Each row was made from one path, in order. Every step used is in the known rows, and no mark comes twice. Write each row's path.
Known rows:
nonu-roremad: [-11  -9  -9  -3  11  -3   3 -13   7  -6   5   3  21   7  -1   2  16  -6
 -10  17   7   5 -13  -2 -13  -5  -6  13 -17 -13   4  11  13   6  21 -10
 -10 -25 -13   1  10   6  13   7   0  -1   7  11   3   0   2  -2  12  13
  -8  13  -8  -2   0 -18]
pigi-nuli-zevene: [-11 -17   0 -20   2  -7   8   3  16 -22  15   9  13   4  12  -4  13  -1
   7  40  -5   5 -18 -20 -17   4 -23   2 -20  -2 -12  -5   3   9  19  -2
  -4 -16 -18   1   6  14  18  10  -9   5  13  -3  -2  15 -10   5  -5  -1
  -3  18   2   4   6 -17]
nulep-kavin-toso-tovu-roremad: [  5 -30  10 -10   7   5   4 -16   9   9   0   6  11  22  -6   7   5 -12
  -9  21  15  10 -19  21  -2  -9 -19  14   0 -12   7   0  -6  -9  12 -22
  -4  -2  -6   3   5  -1  -2  12   6  -3   0 -35 -12  -3  -8  -4   7  23
 -25   9 -37   0   1 -28]
roremad-tovu-toso-kavin: [ -1 -24  13  -3   5  -1   1 -10  16  14   5   8   9  16  -6   7  16 -22
  -3  23  15   2 -11  15   0   0  -6  15   4  -5  10  13 -13 -16  14 -21
 -11 -16  -1   0   5   3  -6   6   3   6   3 -24   3   3 -15  -6  15  17
 -23   6 -28  -1   1 -33]
nonu-roremad-tovu-toso: [ -8 -14  -4   0  12  -7   0 -16  11   2   3   5  21  10  -3   6  18 -18
 -11  18  15   2  -6   7  -8  -2   0  14  -4  -8  11  19   4  -5  18 -14
 -13 -26  -5   3   6   6   5   3   4   4   2   6   3  -1  -1  -4  17  17
 -13   9 -19  -4   2 -25]
vazu-zevene: [-12 -10  -8  -3   9   5  11  -5  11  -6   7   6  21   5   6  -1  24  -2
  -5  23  -2   6 -11   0 -16   7  -5   8 -12 -18  -3   2   5   9  22  -3
  -4 -11 -12  -2  13  16   9  13  -2   2  -1  12   5  -3  -3  -8   3  10
 -10  15  -2   2   1 -15]
nulep-tovu: [ -9 -26   1 -10   7   6   3 -15   7  -1   1  10  11   6  -2   5  10 -11
   0  20   3  10 -18   8  -5  -6 -13  16  -7 -11  13  -5  -4   3  14 -18
   1 -13  -6  -1  13  -4   8  11   2  -4  10 -16   0   0   8  -4  12  10
 -20  11 -24   3   6 -21]
toso-tovu-nulep: [ -7 -22   6 -15   4   5   5  -8  11  13  12   7  11  15  -5   6  13 -11
 -12  21   5  10 -23  13  -5  -9 -22  22  -1 -20  13   4  -6  -7  16 -20
  -1 -17  -4   2  12  -4   4  13   7 -11  12 -19  -4   4 -22  -5  10  13
 -29   8 -33   1 -10 -29]
kareza-pigi-nuli-zevene: [-12 -14  -1 -19   2 -12  10   8  18 -28  26  10   9  -1   9 -10   8  -2
   7  32 -16   4 -29 -23 -17   8 -25   7 -30   8 -13  -1   0  13  23   0
  -5 -20 -15   4   3   7  18  11 -15   9  17  -4   0  21  -7  13  -6  -1
  -5  10   4  10   2 -16]
roremad-nonu-vazu: [-13  -4  -9  -7  12  -4   1 -22   7  -8   1  -1  25   0   1  -7  28  -1
  -8   9   4  12   1   7 -16  -4   6  16 -15  -9  11   7   9   8  23 -10
  -7 -12  -6   3  13  16  22  12  -2   6   7  17   9  -1  11  -5   3  15
   7  12  -6   1   5  -8]
roremad-tovu: [ -8 -19   5  -6   5   1   2  -9  13   3   7   7  12   6   0   4  19 -17
   0  21   9   2  -9   5  -5   0  -1  14  -1  -9  15   7  -6  -5  15 -16
  -7 -19  -3  -3  12   4   4   6   2   2  10 -11  13   4  -3  -6  14   9
 -19   6 -15   0   5 -26]
roremad-tovu-nulep: [ -6 -17   3  -9   7   3   1 -10  12  14  10   9   9  11  -3   5  19 -20
  -8  24   8   3 -15  11  -2   3  -1  16   6 -13  17   8 -12  -4  18 -17
  -7 -20   1   0  13   0   0   7   2  -1  10 -15  10   4 -10  -8  15  14
 -21   5 -28   0  -1 -31]
nuli-pigi: [-10 -14  -1 -19   1  -1   6   7  16 -12  14   0  10   0   6   0  14   0
   7  23  -2   7 -25  -9 -15   6 -18  10 -26  -4  -9   5   9   6  20  -6
  -9 -12 -18   0   6   0  13  10  -9  13  17  -7   3  16  11   6   8   5
  -4   4 -10   2   2 -16]
kavin-toso-tovu-nulep: [  0 -26  12 -12   8   2   5  -5  12  12   4   6   9  22  -8  12   8 -11
 -14  18  11   9 -24  16  -6  -4 -27  19  -3 -17  10   8 -11 -12  14 -18
  -8  -7  -8   6   4   0  -1  13   6  -2   5 -31 -10   2 -23  -2   7  21
 -26  13 -38   1  -5 -31]
nonu-vazu-zevene-roremad: [-15   2 -15   4  12  -5   3 -16   7 -15   5  -3  29   4   7  -2  26  -2
 -12  19   3   9  -4   3 -14   1  -1  11 -14 -21   5   6  16  17  27  -4
  -3 -15  -8   0  15  20  16  15   0   1  -3  30   1  -8   6  -9   5  11
  -3  18   2   0   5 -10]
nuli-zevene-roremad-nonu-vazu: [-11  -9  -7  -5   1 -15   2 -17  13 -19   4   3  19   5  11   8  24  -2
  -8  38   7  11  -1  -9 -12   1  -3   5 -11 -11   4  -1  23   7  21   1
   1 -14  -8  -3   5  23  27  10   2  -6   6  15   1   5  -2  -3   3  -1
   1   9   3  -3   2 -12]
pigi-kareza: [-13  -9  -4 -16   3  -8   2   3  11 -14  11  -2  13   4   6   2   8  -1
   9  18  -4   5 -16  -8 -13   4 -19  11 -29  -5   0   6   9   8  19 -14
 -12 -25 -11  -2   8  -2  11  13  -4  14  23 -14  10  20  -2   3   6   9
 -10   8  -5   8  -4 -17]
toso-tovu-nulep-kavin: [ -3 -25   8 -15   3   6   3 -11   9  17   8   9  10  18  -8   6  10 -13
 -12  22   6  11 -25  18  -3  -9 -20  21   5 -19  13   1  -8  -8  15 -23
   1 -13  -3   2  10  -6   1  14   8 -12   8 -25  -6   2 -18  -6  10  17
 -33   7 -39   2 -11 -31]
vazu-zevene-nuli-pigi: [-13  -5  -4 -11   4  10  11   9  18  -7   4   1  28  -5  14  -5  26   5
   1  24  -7   8 -16  -5 -23  12  -7   4 -15  -9 -11   1  14  14  23   0
  -7  -7 -19   1   4  20   9  11  -8   8  -3  21   1   3   3  -3   3   7
  -2  13  -1   5   3  -9]
kavin-toso-tovu: [ -1 -27  13 -10   6   0   6  -5  12   4   3   4  11  18  -6  11   7  -8
  -8  16  13   9 -20  11  -9  -6 -27  18  -9 -14   9   7  -6 -13  12 -17
  -9  -6 -11   3   4   2   1  13   6   0   5 -28  -8   1 -19  -1   7  17
 -24  14 -29   0   0 -27]
zevene-roremad: [-11  -9   0  -1  -1  -6  -2 -12   7  -6   2   2  14   5   9   9  16  -6
  -5  30   7   6 -13  -2  -4  -6  -6  11 -12 -16   5   4  20   7  19  -9
  -6 -18  -6  -4   8   9  13  10   3  -5  14  -1   4   5  -5  -2  12   5
 -10  11  -6   0  -1 -22]
kareza-pigi-nuli-zevene-vazu: [-14 -11  -2 -17   1 -15   7   6  18 -29  23   9  10  -2  12  -9  11  -2
   7  34 -16   5 -25 -23 -16   9 -23   6 -30   8 -11  -1   3  17  25   1
  -5 -20 -13   3   3  10  21  12 -14   9  16   1   0  20  -6  12  -7  -3
  -4  13   5   9   4 -16]
roremad-zevene-nuli-pigi-kareza: [-11  -5  -3 -16   5   4  11   7  22 -10  10  -2  29  -8  11  -8  23   8
   2  24  -6   9 -16  -2 -22   7  -2   3 -14  -3 -10   2  18  14  28  -3
  -9 -13 -20   0  -7  21  10   7  -6  13   2  12   5   7   6  -1  -3   7
   1   7   1   4   0  -9]
toso-tovu-roremad-nonu: [ -9 -21   4 -13   7   2   7 -20  13  -3   9   3  22   9   2   0  22  -9
 -13  18  13  12  -3  13  -4 -20 -12  20  -5 -12  14  10   5  -5  11 -21
   0 -19  -3   2  13   8  14   7   8 -13  11  -5  -8  -1 -13  -4   6  12
 -15   4 -26  -2   2 -21]
toso-tovu: [ -9 -23   9 -12   2   3   6  -7  12   2   8   5  14  10  -2   5  13  -8
  -4  18   6  10 -16   6  -8 -11 -22  19  -8 -16  11   4   0  -8  13 -18
   0 -16  -9  -2  11   0   7  12   6  -8  13 -14  -1   3 -15  -3  10   8
 -27   9 -21   1  -3 -24]
kareza-pigi-nuli-zevene-roremad: [-13 -12  -1 -16   0 -15   8   6  18 -29  24  10  10  -2  12  -8   9  -3
   5  36 -15   4 -28 -24 -15   6 -22   6 -28   7 -12   0   5  14  23   0
  -5 -22 -13   3   1  10  19  10 -13   7  17  -1  -1  21  -7  13  -5  -2
  -6  10   5   9   1 -16]
vazu-zevene-roremad-tovu-toso-kavin: [ -8 -11   1   7   4  -6   6 -11  13   0   3   7  23   9   6   8  25 -12
 -10  31   8   4  -7   8  -7   2   4   8   3 -16   3   9   9   1  19  -9
  -3 -15  -2  -2   5  20   4   9   6  -2  -6  10   1  -5 -13  -9   8  12
 -18  11  -9  -1   0 -23]

Write each row's path:
[-12  -5 -16  -6  17   1   6 -28   9 -14   9  -2  30   5   9 -10  33  -4
 -17  17  10  10   8  11  -7 -11   6  13 -13 -10   8  12  13  13  21 -11
  -4 -18  -3   5  17  22  21   6  -1  -4   3  21  -5  -8   6  -7   2  18
  10   8 -12  -3  11 -11]  tovu-roremad-nonu-vazu-zevene
[-10  -2  -7   7  11  -8   2 -17  11  -6   4  -2  28   9   2   1  26 -10
 -14  21   9   7  -3  11  -9   1   1  12  -5 -17   7  11  10   8  24  -9
  -4 -15  -4   1  10  20   8  13   2   2  -7  22  -2  -9  -2 -10   7  15
  -9  16  -7  -1   4 -17]  nonu-vazu-zevene-roremad-tovu-toso-kavin
[ -9 -12   4   1  -1  -9  -4 -14  11  -2   2   4  15   3   8  12  19 -15
  -5  30  12   4  -8   1  -1  -6   2  12  -1 -13  14   8  14   0  16 -13
  -5 -21   0  -5   7  10  10   6   6  -5  12  -2   9   4  -6  -4  16   5
 -16   7 -10  -2   2 -25]  zevene-roremad-tovu
[-12 -13   0 -15   0 -14   5  -4  15 -24  11   8  17   0  16  -1  18  -1
   4  43  -2   7 -12 -19 -15   0 -13   2 -15  -1  -9  -2  13  11  18  -2
  -3 -17 -13   1   2  20  23   8  -6   1  13   6  -2  15 -10   5  -5  -2
   1  16   3   3   5 -15]  pigi-nuli-zevene-roremad-nonu
[ -9  -8  -1  -9   8  12  11  -2  17  -1   5   2  28  -3   7  -8  26   5
  -5  24  -2   9 -11   5 -18   2   3   4  -6 -10  -4  -1  13  12  28  -4
  -8 -10 -18  -1  -1  25   7   7  -3   4  -3  12   5  -2  -1  -7  -1   9
  -2  12   0   3   0 -12]  roremad-zevene-nuli
[ -3 -18   6 -11  11  -2   8  -8  17  -4   3  -3  28  11   3   3  20  -4
 -14  15  14  12  -9  14 -13  -7 -17  15  -7  -8   6  13   5  -4  14 -14
  -7  -5 -10   9   1  16   8   9   3   2  -4  -2 -16  -3  -9  -1   2  19
 -10  10 -28   0   7 -18]  kavin-toso-tovu-roremad-nonu-vazu-zevene-nuli-pigi
[ -2 -31   9  -6   7   4   3 -17  10  11  -1  10   7  16  -7   8   7 -16
  -3  23   8   9 -21  19  -1  -6 -17  17  -2  -7   7   1 -11  -7  13 -23
  -2 -10  -5   3   6  -4  -2  11   4   0   3 -30 -10   0  -4  -5  12  17
 -25  11 -37   2   1 -28]  nulep-tovu-toso-kavin
[-12  -7  -2  -1   1  -9  -3 -20   7  -6  -2   2  19   0  10   7  24  -5
  -7  25   7   9  -4   1  -6  -9   6  12  -9 -12   9   6  22   6  19 -10
  -6 -16  -2  -1   6  15  20   8   4  -4  13   8   8   4  -1  -2   8   8
  -2   9  -6   0   0 -16]  zevene-roremad-nonu
[ -9  -9  -7 -10  13  12  11 -14  16  -8  11  -1  28   2  11 -10  28   0
 -13  27   8   8  -2   9  -7  -9   0   6  -8  -9  -1   6  15  14  23 -10
  -7 -18 -12   2   8  23  11   1  -2  -5   1  11  -7  -5  -3  -6   1  13
   4   7 -11  -2   8 -15]  tovu-roremad-zevene-nuli
[ -2 -20   3  -5  -1 -12   2 -13  15  -4   4   8   9  16   6  17  15 -13
 -10  45  12   7 -11  -1  -4   4  -7   5   3 -13   7  -2   9  -3  17  -5
   1 -12  -4  -2   1  14  12   8   6  -9   2 -11  -4   5 -13  -4   8   5
 -17   6 -15  -4  -1 -25]  nuli-zevene-roremad-tovu-nulep-kavin-toso
[-13  -1 -10  -8  11  -5   7  -3  16 -12   8  -1  35  -4   6  -4  21   2
  -8  19   1   7 -12  -4 -23   1   1   6 -15  -5  -5  12  25  14  27  -5
 -11 -25 -18   3  -5  18  14   4  -3   8   1  26   3   2   9   0   3  12
   0   8   0   1  -1 -10]  nonu-roremad-zevene-nuli-pigi-kareza
[-12 -13  -5  -9  -1  -9   3  -9  16 -16   4   2  12   8  12   9  22  -2
  -1  39   3   9  -4 -11 -10   7 -13   3 -17 -12   1  -6  14  10  23   3
   1 -10 -11  -6   8  18  25  13  -1  -4   8   4   0   6  -4  -3   4  -5
  -5  16   2  -4   5 -17]  nuli-zevene-vazu
[-11  -4 -10  -3  13   2   7 -11  13  -5   5   2  34  -1   3  -4  23   0
 -13  19   4   7  -9   2 -20  -3   5   7  -8 -11   0  10  21  12  27  -5
  -9 -22 -17   2   0  21  12   4   0   1  -4  27   3  -6   4  -4   4  13
  -2  12  -1  -1   0 -12]  nonu-roremad-zevene-nuli
[ -8 -25  -3 -11  11   7   5 -23   8  -5   5   7  15   8   3   2  14 -13
  -7  23   9  10 -11  12   0 -14 -11  15  -6 -10  14  -1  -1   6  13 -21
   2 -17  -3   2  16   0  10   7   3 -10  10 -13  -9  -3   8  -5  11  12
 -14   7 -29   0  10 -21]  nulep-tovu-roremad
[-13  -5  -8   3   5  -5   6 -15  10  -9   1   5  28   1  11   3  30  -2
 -10  26   2   9  -3   2 -14   1   9   7  -6 -18   2   5  19  11  21  -3
  -2 -13  -5  -1   8  24  17  11   3  -3  -2  24   6  -4  -2  -7   3  10
  -4  12   1   0   1 -11]  vazu-zevene-roremad-nonu
[ -7 -14   6   3   0 -10  -4 -15  11   2  -1   4  13   8   7  14  19 -18
  -5  31  15   3  -7   6   2  -3   0  12   0 -10  12  11  10  -4  16 -14
 -10 -19   1  -2   4  10   6   5   6  -1   8  -6   4   4  -9  -3  17   9
 -16   8 -17  -3   0 -28]  zevene-roremad-tovu-toso
[-10  -7  -2 -13   6   9  11   4  21  -6   9   0  28  -7  10  -8  25   7
  -1  25  -4   9 -16   0 -21   6   0   3 -10  -6  -9   0  16  13  28  -2
  -8  -9 -21   0  -5  23   9   6  -6  10  -1  14   4   3   5  -3  -2   7
   1   8  -1   3   1 -10]  roremad-zevene-nuli-pigi
[-13  -9  -3 -23  -1 -10   4  12  18 -20  16  -4  13  -3  10   2  10   1
  12  21  -6   6 -25 -15 -17   9 -22   9 -34   2 -10   8  13   9  21  -8
 -11 -20 -17   0   2  -3  14  12  -9  21  24 -10   6  26  12   9   6   5
  -4   1  -7   6  -2 -14]  nuli-pigi-kareza
[-14  -2 -13  -3  14  -4   4 -21   8 -10   1   0  31  -1   3  -8  33   0
 -10  10   2  12   3   8 -19  -1  10  14 -12 -12   9   8  10  11  24  -6
  -4 -11  -6   4  13  22  22  12  -1   5   0  28   8  -5  10  -8   0  16
   7  13  -3   1   5  -5]  roremad-nonu-vazu-zevene
[-11  -7   5 -20  -1  11   4  13  19  -4   4  -4  20  -8  13  -4  19   6
   9  22  -5   9 -23  -8 -20   6 -16   7 -21   0  -9   1  15  10  20  -5
 -12  -7 -22   0   0  10   9   8 -12  12  11   4   0  14   6   4   9   3
   2  10  -8   6   4 -13]  zevene-nuli-pigi
[-12 -14   1 -14   0 -17   6   5  19 -27  24  11  11  -3  12  -6  10  -7
   5  36 -11   3 -25 -22 -14   7 -18   7 -22   9  -7   2   2  11  22  -1
  -4 -23 -10   3   1   9  17   9 -11   7  16  -1   2  20  -8  12  -4  -2
  -9   8   3   9   3 -18]  kareza-pigi-nuli-zevene-roremad-tovu
[-13  -9  -3 -14   2 -16   4  -6  14 -27  11   5  20   0  16  -3  19  -1
   1  40  -1   7  -9 -18 -16   0 -12   3 -17  -3  -7  -1  15  13  21  -1
  -3 -17 -13   2   3  22  25   9  -6   2  11  13  -3  12  -6   4  -6  -1
   3  18   5   2   7 -13]  pigi-nuli-zevene-roremad-nonu-vazu
[  2 -20   2 -13   9   8   2 -11   5  21   5   9   3  23  -8   6   7 -12
 -14  26   5   9 -30  20  -3   3 -14  15   1 -18   6  -1 -13  -1  22 -18
  -8  -6  -4   6   8  -5  -4  14   0  -1   4 -33  -6   3 -12  -6   8  27
 -19  11 -41   2 -10 -31]  tovu-nulep-kavin-toso
[-10  -9  -3   6   5  -6   5 -11  12  -4   1   6  24   6   9   8  27 -11
  -9  30   7   4  -5   5  -8   5   5   7   1 -16   4   8  10   4  20  -6
  -4 -15  -2  -1   7  21   6   9   5  -1  -5  14   3  -4  -8  -9   9  11
 -14  11  -7  -1   1 -20]  vazu-zevene-roremad-tovu-toso
[-12  -1 -11   6  12  -8   2 -17   9 -10   3  -2  28   6   6   1  27  -9
 -12  20   8   7  -1   8 -10   3   2  12  -9 -18   8  10  11  10  25  -6
  -5 -15  -4   1  12  21  11  13   2   4  -6  27   0  -8   4 -10   8  14
  -5  16  -4  -1   5 -14]  nonu-vazu-zevene-roremad-tovu-toso
[-10   0 -12   4  12  -6   1 -20   7  -4   4   0  28   8   3   0  25 -10
 -16  22   6   9  -6  12  -9   2   4  12  -2 -21  11   5   9  13  27  -8
  -1 -14  -2   1  14  17  10  14   3  -2  -6  23   0 -10   4 -12   7  17
 -10  14 -10   0   3 -16]  nonu-vazu-zevene-roremad-tovu-nulep-kavin
[ -8 -17   6 -12  -1 -18   6   4  21 -20  24  11   9   3   8  -5   9 -10
   4  37  -9   3 -27 -16 -11   6 -21   7 -19  11 -10   5  -1   5  21  -5
  -5 -22  -9   5  -3   9  12   9 -10   8  12  -9  -4  20 -16  12  -4   2
 -11   8  -4   8   1 -22]  kareza-pigi-nuli-zevene-roremad-tovu-toso-kavin
[-11 -15   2 -14   1 -18   6   4  20 -24  22  10  10   0  11  -5  10  -9
   5  37 -10   2 -25 -19 -12   8 -20   7 -21  10  -9   5   0   8  22  -2
  -7 -22  -9   5  -1  10  15   8 -11  10  14  -4  -1  21 -10  12  -2   1
  -8   8  -2   8   2 -20]  kareza-pigi-nuli-zevene-roremad-tovu-toso
[ -4 -19   5  -3  -3 -13   2 -12  18  -7   5   7  10  14   7  15  18 -13
  -6  45  13   6  -8  -4  -4   2  -9   5  -1 -10   3   2  12  -5  16  -5
   0 -16  -6  -5   1  17  13   7   5  -7   4  -7  -2   7 -17  -3   9   1
 -15   6  -8  -4  -1 -25]  nuli-zevene-roremad-tovu-toso-kavin
[ -2 -22   6  -9  13  -2   6 -16  12  -1   3   0  20  18  -3   5  15  -9
 -16  14  18  11  -8  17  -7 -13 -19  19  -7 -12  13  13  -1  -8  13 -18
  -7  -8  -6   7   6  10   8  10   7  -2   2 -14 -14  -5 -13  -2   4  21
 -14  11 -32  -2   5 -23]  kavin-toso-tovu-roremad-nonu-vazu
[ -4 -22   7  -4   7  -1   1 -10  14   9   3   6  10  12  -2   7  18 -21
  -1  22  13   1  -8  11  -2   4  -4  14   0  -5  12  12 -11 -12  16 -16
 -13 -16  -1   0   8   4  -2   5   2   9   5 -18   6   4  -8  -5  17  15
 -18   7 -25  -1   3 -30]  roremad-tovu-toso
